In the rows, zero is written as 128.
Known rows, with every step that occurs
bupit, nase, kofer: [182 124 172 135 151 136 125 143 157 128 132 139 103 193 143 102 137 165
 158 121 150  99 134 157 123 195 154 117 172 180 110 155 105 172 111 119
  92  86 133 134 118 162 167 160 135 121 158 118 122  97 122 125 127  99
 162 136 142  91 131]
zasa, pelum, kitig, roke, vizof, bupit, nase: [128 128 104 113 159 157 106 146 146 123 178 127 119 202 138 126 154 124
 104 138 135 118 125 154 142 117 144 133  85 122 120 166  92 187 102 139
  98 111 115  96 102 153 141 139 108 110 141 134  94 118 146 147 165 112
 165 120 144 132 142]
vizof, bupit, zasa, pelum, kitig: [ 98 134 132 127 179 147  55 163 125 121 133 124  95 137 116  98 120 150
  94 107 116 136 160 195 138 124 139  86 143 132 133 169 100 173 108  84
 108  73 125 103  90 130 145 171 123 101 182 143 105 108 135 129 112 146
 114 118 115 160 157]
roke, zasa, bupit, gomu, kofer: [105 125 119 131 125 144 144 148 117 145 119 164 113 195 147  79 114 113
 157 106 189 122 108 184 124 143 147 154 126 114  96 110 130 163  48 125
 230  85  92 167 108 140 128 115 104 125 148  93  70 133  89 137  71 108
 158 146 131 163 157]
gomu, kofer, vizof, bupit: [113 119 115 112 107 129 165 124 124 151  94 158  80 124 148  80  99 157
 152 144 123 160  89 138 147 134 128 170 150 124  90 132 122 174  61  85
 155  72 108 171 124 151 157  92 140 118 117 155 159 190 110 150 133 126
 114  84 148 174 107]
kitig, roke, vizof, bupit, zasa: [144 121  88  90 121 147  92 140 134 142 191 148 107 146 149 115 114 139
 131 199 153  86 123 164 109 145 137 148 103 105  63 142 107 161 105 129
 119 111 104 109  95 204 124 115 114 126 131 141  73 120 151 148 108 162
 124 116 146 127 134]
pelum, kitig, roke, zasa: [106  96 140 124 149 133  88 153 145 102 151 147 137 146 121 184 144  86
 108 125 127  89 122 134  95 155 133 145 139 141 118  91 146 149 130 117
 179  86 118  70 121 112 155 148 124  68 145 137 101 110 146 109  98 103
 105  95 160 121 138]
seta, kofer, vizof, bupit: [162 162 121 115 125 153 165  92 122 164  89 155  74 139 142  90  96 163
 172 160  95 121  97 130 140 143 155 161 154 126  77 150 131 175  86  91
 110  79 116 129 130 159 154  99 127 110 131 176 171 188 115 163 155 130
 113  75 128 157  92]
seta, kofer: [193 162 140 109 152 165 135  87 100 141  75 166  79 165 141  97 101 175
 183 141  96  81 118 143 111 191 160 166 199 150  85 161 116 166 117 110
 124  86 149  84 131 134 159 131 140 107 160 161 125 136  99 141 113 143
 147 107 100 143 145]
kitig, roke, zasa, pelum: [111 120  99 126 162 161  60 155 178 118 148 129 134  97 133 140 156  70
 118 100 161  71 130 144  93 152 107 169 122 147 109 128 162 145  93 125
 183 112 149  60 121 117 140 130 138  79 180 135  55 110 143 132 129 113
 130 127 155 117 181]
kitig, roke, zasa, bupit, gomu: [125 152 108 133 143 175 141 151 130 151 166 152 131 223 117 143 128  74
 131 129 166  87 115 161 101 142 161 152 103 107  74 111 144 169  82 152
 187 117  83 121 118 133 127 135  64  92 167 115  61 121 125 151  92 111
 143 130 128 128 141]
gomu, bupit, zasa, pelum, kitig, roke, vizof: [145  68 123 101 107 147  77 157 115 113 205 151 122 160 121 133 128 104
  86 145 165 107 116 178 126 120 113 155  84 164 112 155 107 151 111 126
 114 109 120  71 109 110 138 112 155 133 144 152  75 119 167 114  92 142
 146 141 126 134 170]
gomu, kofer, vizof, bupit, nase, roke, zasa: [136 116 120 131 118 124 140 141 170 126 142 127 120 143 147  87 142 111
 140 129 155 108 105 148 124 174 109 165 107 161 136  94 189 156  76 126
 205 110 125 131 123 174 120 114 102 122 121 130 109 123 123 127 145  65
 141 104 207 125 118]
kitig, roke, vizof, bupit: [141  81 119  93 114 144 105 137 134 136 186 145 119 193 152 147 109 108
 127 189 141 107  95 116 131 141 140 182 117  95  53 152  91 188 105 110
 118 107 111  83 110 162 162 100 125 118 116 160  99 181 142 167 132 146
 127  96 135 140 119]
kofer, vizof, bupit: [127 137 114 106 115 143 161 121 126 161 107 147  82 141 124 104  98 156
 149 154 114 145  93 134 126 150 127 164 155 126  75 149 136 176  91  87
 128  78 115 144 125 151 166 106 116 113 131 183 162 185 120 157 150 141
 101  73 147 149  94]
bupit, gomu, pelum, kitig: [ 90 126 163 119 136 143 138 123  72 125 108 157  99 229 110 117  98 146
 120 113 121 162 161 165  84 181 143 105 135 119 108 158 114 167 138  77
 139  98 121 115 113 100 152 185 115 120 155 141 108 114 130 106  78 121
 134 145  96 160 161]
seta, kofer, vizof, bupit, nase, roke: [207 150 137 131 141 159 169 110 157 141 121 131  83 168 154  74 128 156
 152 160  89 120 110 130 162 173 142 152 129 174 134 135 136 181  94 142
 104 129 130 109 136 183 136 117 104 125 138 172 147 127 130 147 152  85
 163 107 155 134 117]
bupit, gomu, pelum, kitig, roke, vizof: [128  75 155 109 110 146 132 132  85 126 200 157 122 227 119 161 115 101
 109 149 155 108 119 142  86 157 147 155  91 138  96 145 102 157 140 119
 121 115 119  71 120 111 125 124 125 133 115 148  88 149 148 114  94 121
 159 146  95 138 159]
kofer, vizof, bupit, gomu, pelum, kitig, roke: [110 118 141 130 132 151 160 118 112 117 143 150 108 168 139 157 129 103
 102 160  95 161 128 123 116 132 176 127  91 123 118 106 107 165 119 118
 109 124  87 113 134 117 139 125 122  91 131 155 149 149 164 120  98 101
 126 131 112 155 130]
gomu, pelum, kitig, roke, zasa, bupit, nase: [121 156 101 149 153 155 160 132 135 105 126 130 114 204 127 124 168 104
 109 120 139 116 129 174 109 163 130 127  61 121 140 125 135 199  81 146
 154 118 111 118 102 124 131 132 114  79 153 113  94 100 123 131 128  84
 159 140 174 139 142]
kitig, roke: [156 104 121 105 146 156 129 124 136 111 138 154 108 145 139 163 134 109
 127 153 114 100 112 111 111 168 139 182 167 147  96 114 106 155 122 145
 136 118 122  79 137 118 166 116 145  71 157 154 112 132 150 129  91 134
 131 114 122 125 158]
roke, zasa: [115 120 120 104 129 131 102 146 131 137 127 148 125 156 112 141 122 112
 146 121 164  76 127 154  69 192 102 166 165 129  75 123 178 147 123  90
 215  79 147  96 117 132 160 155 114 100 152 142  82 123 116 129 111 122
 100  96 169 113 136]
pelum, kitig, roke, zasa, bupit, nase: [128 158  97 145 166 158 144 146 143 110 136 133 115 208 118 137 168 105
 111 110 135  97 116 175 125 140 135 126  94 134 142 124 128 194  84 157
 151  98 107 122 102 123 138 140  95  69 162 114 108  97 117 139 127  92
 151 114 168 134 132]
gomu, bupit: [154 113 123  71  95 139 128 136 103 133  91 151 107 190 124  88  95 155
 133 155 143 165 103 164 125 168  74 204 156 145  87 141 129 165 100 101
 167 111 124 127 140 104 208 133 155 139 178 159 102 117 149 129  66 142
 105 123 154 134 148]
kofer, vizof, bupit, gomu, pelum, kitig: [ 85 133 159 127 126 141 161 118  79 137 107 149  91 210 118 109  96 148
 121 126 110 181 144 158  97 155 150 103 114 116 111 149 125 174 128  70
 127  91 106 142 121 116 146 165 105 126 134 159 139 146 132 121 106 111
 129 128 108 167 126]

Rows
[175 119 134 128 125 133 172 129 159 132 123 128  90 159 154  62 128 147
 141 144 119 152 104 143 166 173 122 163 124 173 138 121 133 176  73 135
 137 124 122 137 127 175 139 109 114 132 123 152 140 129 122 136 135  76
 157 118 168 144 126] | gomu, kofer, vizof, bupit, nase, roke
[120 107 154 118 150 156 136 119 106 101 145 152 114 189 140 160 125  96
 103 149 104 142 141 129  95 155 168 136 117 128 122 114  97 163 134 126
 121 129 104  87 130 109 146 146 132  89 146 135 112 120 160 110  71 107
 142 148 104 146 162] | bupit, gomu, pelum, kitig, roke
[140 107 121 120 159 150  75 154 139  87 151 139 111 120 137 136 137 105
  81 142 112 137 135 162 141 117 133 135 111 164 146 123 102 154 104 139
 114 119 108  83 123 106 156 137 158  86 180 143 102  93 178 108  69 128
 131 142 128 138 175] | gomu, bupit, zasa, pelum, kitig, roke
[118 100 147 129 174 161  80 146 144  87 145 145 107 131 130 168 143  97
  88 111 100 123 132 133 134 127 145 142 147 161 143 129  89 163 118 129
 104  99 125  62 127  83 159 137 153  64 169 152 121 123 156 118  97 125
 131 117 102 144 171] | zasa, pelum, kitig, roke
[122  88 153 129 147 148 129 119 116  90 126 157 106 158 133 161 131 109
 103 146  87 144 139 125 105 169 147 143 127 134 132 116  90 171 130 109
 122 118 117  80 127  99 167 136 161  78 146 158 128 131 158 112  81 116
 130 131 110 151 165] | gomu, pelum, kitig, roke
[112 120 121  97 106 161 148 113 101 149 162 143 125 225 160 116 105 106
 149 192 160 138 135 130  75 174 151 166  59  78  47 151 122 172 113 109
 149 151 105 111 121 164 129 121 104 150 120 133  57 147 152 140 107 118
 154 164 126 143 154] | kitig, roke, vizof, bupit, gomu, pelum
[112  97 180 121 119 141 123 135  88 129 157 137 115 251 126 116  88 122
 109 145 128 166 146 161 116 174 145 113  89 111 104 163 112 182 134  71
 123 115 112  94 106 125 141 163 101 151 125 162  98 137 144 125 100 112
 139 143 108 162 143] | nase, roke, vizof, bupit, gomu, pelum, kitig
[136 164  97  96 158 152 140 128 140 140 118 129 100 202 141  95 135 169
 140 154 122 132 126 150 126 161 138 150 141 108  84 158 105 184 107 130
 129 107 118 141 114 178 166 150  90 106 151 130 112 105 125 150 151 118
 141 112 167 129 125] | vizof, bupit, nase
[111 108 149 123 152 156 126 123 113 104 146 147 115 194 149 152 120 101
 101 169  94 155 138 122 112 143 177 126  99 101 108 123  88 174 121 114
 116 129  89  97 128 127 150 144 124  87 144 138 113 137 165 124  84 109
 135 140 105 153 146] | vizof, bupit, gomu, pelum, kitig, roke
[158  67 135 101 104 143 121 130 110 135 197 165 119 181 120 161 124 101
 128 153 160  78  97 132  99 168 118 193 131 149  72 144 111 161 129 129
 124 112 135  59 120 118 149 100 144 118 115 168  93 158 139 127 112 142
 145 117 115 121 152] | kitig, roke, vizof
[174 108 167 127 131 137 111 148 162 138 175 135 115 220 156 102 128 152
 160 150 161  98 117 160 140 174 162 125 137 149  89 178  93 194 102 109
  82  90 117 129 110 188 162 142 122 140 129 128 108 124 126 150 162 100
 162 129 147  98 114] | roke, vizof, bupit, nase, kofer
[127 110 128 132 180 155  73 147 142  91 154 144 103 103 133 149 147 104
  89 123 103 112 144 154 127 128 151 117 138 166 144 121  96 150 118 132
 102 110 119  68 112 111 141 135 149  63 177 143 106 100 161 117  88 136
 129 127 109 138 177] | bupit, zasa, pelum, kitig, roke
[137  91 158 124 157 148 119 133 120  92 140 160 105 157 124 179 128 111
  97 135  91 126 123 126 126 146 154 141 169 152 130 111  83 168 135 127
 106  95 110  75 129  97 169 140 146  67 153 157 143 126 156 114  81 125
 125 106 105 143 148] | pelum, kitig, roke
[107 118 138 108 148 165  88 155 119 153 208 141 131 230 131 138 111  97
 105 153 153 123 127 150 131  98 176 127  96 103  75 159  97 165 110 127
 120 115  90  97 117 150 132 148  73 125 143 138  70 144 151 148 114 120
 158 133 102 143 141] | zasa, pelum, kitig, roke, vizof, bupit, gomu
[126 156  88 113 168 165  66 149 143 145 126 131  92  92 124  74 133 144
 128 104 157  93 158 191 100 162 100 138 144 156  99 168 136 142  99 115
 146 101 153 101 101 144 132 148 130 109 199 138  58  81 128 131 117 164
 135 139 137 131 195] | bupit, zasa, pelum
[ 89 110 161 109 120 142 129 130  69 131 146 146 109 252 113 118  90 136
 115 136 136 163 147 164  94 160 150 109  97  93  90 176 106 182 134  66
 129  96 109 114 104 122 141 167 103 146 128 148  98 144 133 122 101 125
 136 137 103 166 140] | roke, vizof, bupit, gomu, pelum, kitig
[125 127  85 108 155 169  52 154 166 134 184 124 109 105 152  94 132 113
 115 146 165  89 136 170 124 130 127 144  90 123  89 166 118 159  81 126
 123 121 132  83  93 177 120 111 126 117 166 141  50 118 149 153 133 156
 144 137 142 134 174] | kitig, roke, vizof, bupit, zasa, pelum
[136 110 108 108 128 144  86 146 124 133 192 146 101 155 141 126 117 143
 111 185 138 102 133 174 122 131 148 119 105 109  86 143  96 164 115 113
 104  94  95 106  86 191 126 129 108 125 132 143  90 128 150 141 107 158
 123 113 137 140 126] | pelum, kitig, roke, vizof, bupit, zasa
[147 120 153 125 115 131 141 135 152 156 119 145  89 145 143 103  98 147
 156 152 120 135  96 132 144 156 147 141 158 146  82 149 123 176  89  72
  98  74 111 148 127 166 165 113 133 119 130 165 172 188 120 165 150 121
 103  83 143 132  83] | nase, kofer, vizof, bupit
[130 172 119 111 114 165 192  82  89 174  99 143  90 200 155  72  96 144
 177 172 130 146 131 145  80 178 167 153  86 102  62 157 147 167 100  92
 144 132 115 145 133 165 123 121 104 144 130 145 101 153 127 140 125 113
 152 153 124 150 141] | seta, kofer, vizof, bupit, gomu, pelum
[144 140  94  98 140 152 138 129 141 133 177 138 118 213 141 125 143 137
 127 174 144 110 108 137 123 145 143 162  98 113  83 152  95 184 107 147
 113 115 115 116 111 181 148 123 102 117 125 134  92 121 136 152 155 112
 159 117 158 118 128] | kitig, roke, vizof, bupit, nase
[174 125 159 130 151 141 114 141 173 133 142 132 111 211 162  96 134 157
 159 148 136 118 131 150 148 178 162 114 154 146  91 158  93 188 100 110
  84  96 114 145 116 192 175 152 124 121 148 119 120 114 129 150 146  94
 150 126 151 102 112] | vizof, bupit, nase, kofer
[129 124 111 109 137 148 138 122 119 119 163 132 111 221 145 121 141 129
 116 167 129 138 122 151 120 149 147 137  71 106 103 161  89 193 112 124
 107 121 115 111 109 160 144 135 112 117 116 129 106 121 148 138 148 106
 163 135 154 143 135] | gomu, pelum, kitig, roke, vizof, bupit, nase
[101 114 137 122 157 144  46 162 119 126 164 136  99 152 113 106 111 141
  94 108 138 120 150 194 130 121 129  94 119 136 121 185 101 168 109  84
 107  69 127  89  84 128 139 160 122 120 163 150  86 119 132 131 121 158
 128 114 113 155 158] | roke, vizof, bupit, zasa, pelum, kitig
[152 118 129 154 127 154 118 156 156 130 129 133 120 182 119 114 125  85
 134 114 149  91  99 162 132 180  94 167 112 130 105 127 161 205  61 110
 186  99 124  89  97 122 153 112 107 100 161 161  84 145 105 161 111 114
 119  94 160 148 126] | nase, roke, zasa, bupit
[132  78 130 120 132 144  82 150 117 114 212 152 116 150 113 151 133 106
  95 131 157  81 124 164 113 137 128 137 107 161 114 155 104 150 128 125
 102  99 135  57 106 118 123 120 143 118 134 150  84 131 148 121 107 146
 155 131 106 129 170] | bupit, zasa, pelum, kitig, roke, vizof
[165 180  84 111 130 151 137 108 123 167 115 149  68 106 146  71 110 188
 163 178 120 100 124 173 119 147 154 127 141 136  82 139 140 149  94 109
 118  87 111 150 106 202 116 114 109 121 146 147 131 129 122 147 132 149
 118  98 144 136 110] | seta, kofer, vizof, bupit, zasa
[160 143 141 169 119 135 182 136 153 155 127 142  94 146 111  98 154 132
 162  98 161  93  93 169 127 166 129 121 125 200 134 130 168 167  82 118
 122  72 125 160 121 134 133 112 125 115 133 135 160 145 101 135 163  73
 144 108 164 103  96] | roke, zasa, bupit, nase, kofer, vizof
[142 134  90  89 116 139  90 141 120 161 173 148  97 157 137  92  99 166
 137 191 162  96 129 188 110 158 118 138 124 104  52 165 118 164 114 100
 133  93 112 122  89 205 129 125 104 145 137 141  73 122 129 153 120 168
 118 107 147 132 133] | roke, vizof, bupit, zasa
[126 132 108 125 162 158  57 164 193 127 147 103 134 133 144  93 145  91
 124 110 153  96 133 155 127 161  92 150  98 140 119 151 171 167  82 118
 180 123 156  76 114 159 135 144 104 103 169 136  49  98 139 149 156  93
 143 124 191 117 162] | vizof, bupit, nase, roke, zasa, pelum
[111 151 158 130 137 149 163  96  73 143  98 150  86 208 128  99  95 153
 139 139  96 168 144 162 113 151 176  99 115 119 111 152 119 173 119  74
 114  92 109 128 126 124 133 156 112 129 131 151 146 144 124 122 110 107
 144 129  99 176 122] | seta, kofer, vizof, bupit, gomu, pelum, kitig
[114 162 120 101 128 157 171 129 111 177 142 149 100 208 120 107  96 139
 149 153 142 135 108 141 106 139 160 145 143 119  63 138 141 147 104 120
 145 101  91 162 131 159 139 144  62 130 137 144 122 152 128 153 122 118
 128 109 121 132 111] | kofer, vizof, bupit, gomu
